Each row was made from one walk, in order. Every step used is in the known rows, and no mark comes twice. Write each row's walk.
In the rows, 128 means zero.
Known rows
mibud-mebom-pepeb-vugir-veger: [170 177 186 162 156 155 164 118  48 129 127 104 104 127  96 157 138 155
 153 180 136 161 163 128 100 108  92]
fisel-dezeda-gudob-veger-vugir-pepeb-mebom: [123 154 216 179 157 123  95 130  45 138 125 118 151  81 117 122 155 136
 111 170 121 159 152 143  64 128 154]
mibud-mebom-pepeb-fisel: [178 168 138 152 133 124 163 147  83 116 134  75 101 130 113 141 120 129
 103 137 118 134 149 151 130  94  60]
vugir-veger-gudob: [145 164 203 178 156 138 121 113  66 177 107 139 142 124 111 125 160 146
 150 164  87 120 126 126 131 127 131]
gudob-pepeb-mebom-mibud: [163 134 140 109 134 114 125 115  98  92 164 125 169 102 115 131 112 142
 108 120 127 135 144 142  50 108 142]
mebom-pepeb-fisel-dezeda-gudob-pazoz: [170 163 183 218 153 143 100 166 102 158 121  86 112 121 144  95 156  95
 116 128 154 109 116 154 146 133 102]
pepeb-fisel-dezeda-gudob-pazoz: [162 148 179 219 149 136  92 156 112 168 114  99 125 130 145  79 157  79
 110 130 143  98 100 159 149 133 124]
pepeb-fisel-dezeda: [132 147 149 179 138 131 108 167  98 151 127  84 113 125 142 106 148  88
  82 138 102 128 111 154 157 117 122]
nedibur-pazoz: [130 128 127 131  99 133 153 136 154 135  94 170 133 113 108 106 110 117
 138 124 122 113 127 129 158 118 123]
mibud-mebom-pepeb: [176 169 125 100 140 132 161 129  98 100 140  96 105 106 121 167 123 155
 138 105 134 142 166 119 117 116  79]
pepeb-vugir-veger-gudob-pazoz-gibo: [154 138 164 221 166 145 125 137  83 174  97 131 166 148 104  99 130  92
 155 167 122 129 120 160 123 111 112]
pepeb-vugir: [150 133 150 173 144 146 137 135  84 110 114 120 123 153 108 130 114 130
 134 157 144 162 129 134 113 119 103]
veger-gudob-dezeda: [147 166 185 202 143 122 113 144  89 156 116 127 136 118 144 112 154 114
 100 133  84 112 115 122 149 130 154]
pepeb-fisel-dezeda-gudob-veger: [124 165 198 214 138 127  93 170  83 160 118 117 111  89 137 112 171  95
  99 150 110 120 101 149 122 123 163]
pepeb-fisel-dezeda-gudob: [146 179 170 201 153 133  80 183  83 162 117  90 113 122 137  98 158  88
  87 117 117 134 104 153 141 122 136]
mebom-mibud: [180 147 111 105 132 121 142 116 121 110 142 122 153 124 118 133 119 140
 127 112 113 112 138 139 101 116 132]
veger-gudob: [150 148 169 166 150 130 117 126  87 150 106 137 147 128 121 123 141 139
 139 130  95 123 118 125 139 130 118]
dezeda-gudob-veger-vugir: [148 154 196 185 154 112 132 144  66 152  99 141 141  93 111 136 156 128
 134 172 119 130 134 129 124 126 150]
vugir-pepeb-mebom-mibud: [167 146 140 108 136 121 128  97  94  99 155 117 168 113 109 128 116 157
 118 130 116 134 158 149  45 114 133]
fisel-dezeda-gudob-veger-vugir-pepeb: [127 179 218 219 175 131 109 141  75 165 116 126 160  77 134 127 177 120
 115 188 107 143 156 130 112 138 147]
fisel-pepeb-vugir-veger-gudob-pazoz-gibo: [145 138 171 230 173 148 116 144  82 181 105 129 176 137 106  98 139  97
 149 165 127 145 115 158 114 118 109]
pazoz-nedibur: [129 119 103 153 142 146 149 122 142 133 113 154 146 133 100 140 132 104
 140 126 128 125 136 123  95 142 145]
veger-vugir-pepeb-mebom-mibud: [181 149 151 116 147 114 140  99  73 105 144 116 178 110 101 133 117 160
 122 146 113 138 168 148  53 112 129]
nedibur-pazoz-gibo: [117 128  91 142 117 129 141 161 148 147  94 160 155 122 101 102  98  84
 133 117 115 132 128 150 145 102 130]
mibud-mebom-pepeb-fisel-dezeda-gudob-pazoz: [190 172 176 201 155 138 113 154  95 153 120  82 114 118 141  99 154  93
 115 116 145 105 120 155 142 125  98]
mibud-mebom: [168 145 113  94 131 119 153 106 115 118 125 119 131 122 121 138 123 123
 126 105 111 120 134 130 121 111 119]
dezeda-gudob-veger-vugir-pepeb: [130 172 213 212 168 126 123 128  81 158 116 138 165  86 123 131 164 132
 126 193 115 141 161 130 101 133 138]

Write each row's walk
[152 194 199 228 175 132  86 178  63 172 111  89 136 113 132 102 167  94
  87 149 110 144 128 152 137 125 128]
veger-vugir-pepeb-fisel-dezeda-gudob
[125 155 208 204 159 153 134 127  72 146 135 132 135 124 111 133 147 124
 131 203 138 160 143 125  97 114 128]
gudob-pepeb-vugir-veger
[129 152 197 190 155 157 132 126  66 156 129 122 130 128 104 131 153 143
 140 192 139 171 132 131  95 124 119]
fisel-pepeb-vugir-veger
[118 160 180 194 159 131  90 161 120 139 144 137 152  97 143 120 149 103
 101 126 144 146 127 120 106 128 146]
dezeda-gudob-pepeb
[127 130 179 141 147 120 123 106  68 121 130 120 160 110 106 129 126 153
 121 170 127 160 167 138  67 123 122]
veger-vugir-pepeb-mebom
[157 180 224 234 156 138 123 138  50 167 109 125 129 126 127 115 163 121
 112 176  86 127 122 126 136 122 151]
pepeb-vugir-veger-gudob-dezeda
[151 132 139 207 160 156 117 138 138 160 104 142 148 126 119 108 157  75
 139 117 146 103 117 136 108 156 152]
fisel-dezeda-gudob-pazoz-nedibur
[181 188 205 198 165 114 143 164  32 150 104  98 121  81 113 144 163 118
 113 167 105 135 145 142 135 110 119]
mibud-mebom-pepeb-fisel-dezeda-gudob-veger-vugir
[165 156 158 172 152 154 149 151  69  94 127 101 103 138 107 155 113 155
 143 154 159 179 155 126 109 120  69]
mebom-pepeb-vugir
[155 193 175 201 158 139  87 193  73 152 124  77 100 113 137 114 158 106
  93 115 128 145 120 148 139 123 115]
mebom-pepeb-fisel-dezeda-gudob
[176 172 188 154 159 117 111 123  51 122 139 114 169  82 112 127 147 143
 112 146 106 136 154 153  50 118 158]
fisel-dezeda-gudob-veger-vugir-pepeb-mebom-mibud
[130 162 182 227 148 124 104 171 100 147 136 108 139 123 130 105 140  87
  74 154 126 137 118 151 120 103 113]
dezeda-gudob-pepeb-fisel
[153 158 148 174 131 129 147 161  91 122 135  81  99 133 117 137 122 132
 105 152 129 140 145 150 134 105  66]
mebom-pepeb-fisel
[126 170 210 231 164 137  97 167  70 179 132  98 137 104 143 105 173  85
  80 170  86 131 115 146 148 113 130]
vugir-veger-gudob-pepeb-fisel-dezeda
[165 131 130  96 131 119 122 114  92 102 158 115 162 107 107 130 118 161
 116 108 128 145 133 147  50 118 134]
fisel-pepeb-mebom-mibud
[118 129 197 155 142 118 125 106  62 122 130 130 157  92 107 133 136 152
 123 186 122 154 163 139  58 122 137]
gudob-veger-vugir-pepeb-mebom
[185 203 220 216 163 139 143 136  34 152 116 108 118 114 123 135 160 134
 117 161  88 133 141 122 131 113 124]
mibud-mebom-pepeb-vugir-veger-gudob-dezeda
[151 169 194 179 156 159 151 129  54 134 129 108 103 130  99 152 140 158
 154 192 145 165 159 127 104 116  97]
mebom-pepeb-vugir-veger
[147 150 202 229 172 148 120 146  65 124 121 136 158 130 117 128 130 123
 122 169 129 169 128 122 109 118 102]
veger-gudob-pepeb-vugir
[122 154 200 195 159 125 139 116  93 150 120 140 166  88 123 137 157 136
 127 203 110 138 167 127 106 131 132]
gudob-veger-vugir-pepeb
[131 180 227 228 174 159 103 152  55 161 130 118 130 112 122 122 166 109
 120 187 136 165 132 130 102 120 144]
fisel-dezeda-gudob-pepeb-vugir-veger
[124 148 192 197 163 130 106 142 104 144 135 147 170 100 138 126 148 118
 113 143 111 137 127 114 122 127 128]
veger-gudob-pepeb
[135 157 176 177 166 128 137 117  99 147 122 128 170 109 122 133 145 136
 125 184 115 146 172 126 117 132 113]
veger-vugir-pepeb
[115 169 187 202 168 136  73 178 112 149 146 123 147  84 157 114 164  88
  88 118 136 148 119 121 120 134 158]
fisel-dezeda-gudob-pepeb
[139 190 187 221 162 138  75 176  84 167 122  90 127 116 142  97 165  91
  83 132 114 140 118 153 129 126 133]
vugir-pepeb-fisel-dezeda-gudob
[121 162 167 203 150 138 103 159 100 158 134  84 131 115 147 104 157  90
  78 157  98 135 129 154 141 121 117]
vugir-pepeb-fisel-dezeda
